(in the rows, 128 means zero)
Known rows, with every step that occurs:
w -> e: [ 96 155 126 141 118 119 125 146 116 113  99 119 177 110 142  91 162 143
 102 118 142 131  89]
w -> n -> q -> e -> a -> d: [174 109 119 171 115 107 173 130 132 107 136 143 118 139 102 166 129 167
 108 136 148 144 186]
a -> n -> q: [144 157 138 134 116 138 144 120 141  97 136 156 113 107 146 140  83 139
 107 139 133 122 166]
n -> a -> d: [107  96 156 114 149 136 113 117 108 101 157  91 133 138 157 143 129 141
 135 100 154 112  91]
q -> e -> a -> n: [148 135 104 156  61  93 120 151  94  97 162 132 119  79 236 128 100 162
  64 171 152  96 104]
a -> e: [125 162 155 107 110 158  91 149  80 102 104 112 170 141 181 128 103 146
 124  99 111 112 123]
q -> e -> a -> d: [137  94 118 140  94  94 134 155  69 107 138 132 144 107 195 142 117 153
  84 129 149 113 120]
e -> w -> d -> a: [107 146  86 139 100 175 169 161 181  95 117 105 149 177 129 122 147 179
 109 120 153 150 103]
y -> a: [160 131 135 115 103 111  98 107 123 113 157 135 160 137 162 115 131 118
 141 137 116 141  95]
a -> e -> w -> d: [109 158 121 123 103 192 136 160 128  69 104 101 179 163 162 127 117 170
 115  92 109 120 105]
d -> a -> n -> q -> e: [138 181 126 140  66 136 113 161 106 116 122 125 146 132 201 117  96 164
 100 144 194 127 141]
d -> a -> n -> q -> e -> w: [124 194 113 144  62 148 125 176 126 103 114 110 151 142 193 125  81 170
  85 147 190 132 131]
d -> a -> e -> w: [ 98 203 130 114  70 167  91 185 109 102  94  79 183 186 195 124 102 174
  97 102 155 143 105]
n -> q -> e -> w: [139 147 109 164 120 161 177 155 101 132 105 134 198 127 107 138  99 124
 118 123 163 116 144]
w -> n -> a: [149 132 120 162 123 125 129 107 173 105 177  87  89 141 121 138 157 168
 132 142 150 128 113]
y -> a -> n: [158 146 137 120  82 101  79 103 144  72 171 138 125 113 200 114  98 136
 112 154 121 131  99]
d -> a -> n -> q: [130 188 134 122  79 139 116 147 132 113 124 129 123 143 180 130  97 162
 104 136 172 144 154]
n -> a -> e -> w -> d: [104 158 132 131 111 206 117 140 117  80 148  67 176 153 197 130 131 170
 127  95 140  95  53]
d -> a -> e -> w -> n: [112 206 124 128  65 159  98 177 134  93 100  75 157 194 179 130 113 191
  95 111 155 154 117]
e -> w -> n -> q: [134 156  97 166 130 148 190 134 204  98 126 116 133 164  52 160 117 157
 103 123 127 161 160]
a -> n: [127 149 132 130 103 117 109 120 150  82 149 131  88 100 179 126  87 148
  87 152 126 116 133]
e -> w -> d -> a -> n: [104 155  87 141  86 171 160 163 188  67 133 111 128 163 158 121 124 191
  94 134 150 142 105]

Rows:
[116 191 146 104  72 158  75 171  79 118  96  89 167 177 208 121 119 166
 120 109 158 136 117] : d -> a -> e
[116 178 128 138 102 158 116 156 147  70 110  88 154 170 141 144  97 174
  97 110 107 137 126] : a -> e -> w -> n
[155 135 123 157 122 148 162 141  79 147 107 148 184 117 119 133 110 115
 139 123 165 108 156] : n -> q -> e
[134 149 116 127  81  93 125 123 150  86 176 151  79  92 211 156 104 167
  58 153 103 130 120] : e -> a -> n
[168 137 123 160 136 130 172 110 171 122 134 142 107 150  63 158 138 149
 137 131 132 155 189] : w -> n -> q
[101 175 141 129 114 182  96 144 114  90 147  62 178 145 198 138 110 157
 114  97 140  97  55] : n -> a -> e -> w
[113 162  91 144  95 186 179 157 184  79 123 120 145 167 133 129 121 181
 102 124 152 149 127] : e -> w -> d -> a -> n -> q
[148 152 130 152  98 131 137 134 112  97 135 149 129  92 168 128  75 140
 102 150 153 101 157] : a -> n -> q -> e
[122 148  94 163 119 132 160 138 210  87 136 101 109 161  78 147 122 167
  92 138 124 159 131] : e -> w -> n
[123 116 103 175 103 129 142 159 133  77 142  78 149 137 143 133 112 170
  91 137 178 115  94] : q -> e -> w -> n -> a -> d
[144 155 140 150 111 143 103 117 145  87 165  73 115 152 155 138 142 178
 133 126 140 116 106] : w -> n -> a -> e
[135 143  90 187  94 132 142 156 141  94 151  76 150 127 146 121 120 168
  95 153 183 108  85] : q -> e -> w -> n -> a
[149 124 102 157  76 102 131 152  82 127 147 132 147  92 203 131 127 150
  86 154 154 106 103] : q -> e -> a
[130 146 123 112  84 185 124 155 108  97 111 115 160 179 186 108 160 186
 143 106 151 130 118] : w -> d -> a -> e
[111 124  87 146 126 178 183 144 183  87 131 116 146 154 106 128 141 162
 114 119 126 138 110] : e -> w -> d
[120 208 129 131  75 168 120 173 130 101  92  83 173 201 161 141 108 183
 107 104 156 157 139] : d -> a -> e -> w -> n -> q
[ 96 130 125 124 112  88 136 149 109  91 113 127 160 115 168 128 158 162
  63 103 124 149  96] : w -> e -> a -> d
[154 113 126 143 117 126 173 145  70 127 119 158 174 115 139 161 108 134
 112 112 151 123 163] : n -> q -> e -> a -> d
[141 145 106 162  96 159 166 142 141  72 133 146 138 109 161 127  86 161
  94 145 157 106 145] : a -> n -> q -> e -> w -> d
[121 138  81 167  78 160 155 180 121 103 117 100 177 146 164 103 134 173
 106 140 188 114  89] : q -> e -> w -> d -> a
[122 146  83 164  62 156 145 176 132  78 129 102 155 131 190 100 112 184
  86 153 186 110  94] : q -> e -> w -> d -> a -> n
[182 134 102 180 102 112 179 127 143 119 144 140 119 131 109 158 140 164
 114 146 147 141 175] : w -> n -> q -> e -> a
[102 162 111 140  93  99 136 148 120 111 123 127 166 101 178 115 170 160
  68 123 126 142  79] : w -> e -> a
[161 178 136 128  89 149 109 128 132  74 130 119 198 173 151 139  98 151
 122 112 104 151 116] : y -> a -> e -> w -> n -> q
[134 159 117 155  96 141 150 144 128  86 128 140 139 103 159 134  62 145
  85 149 154 109 146] : a -> n -> q -> e -> w
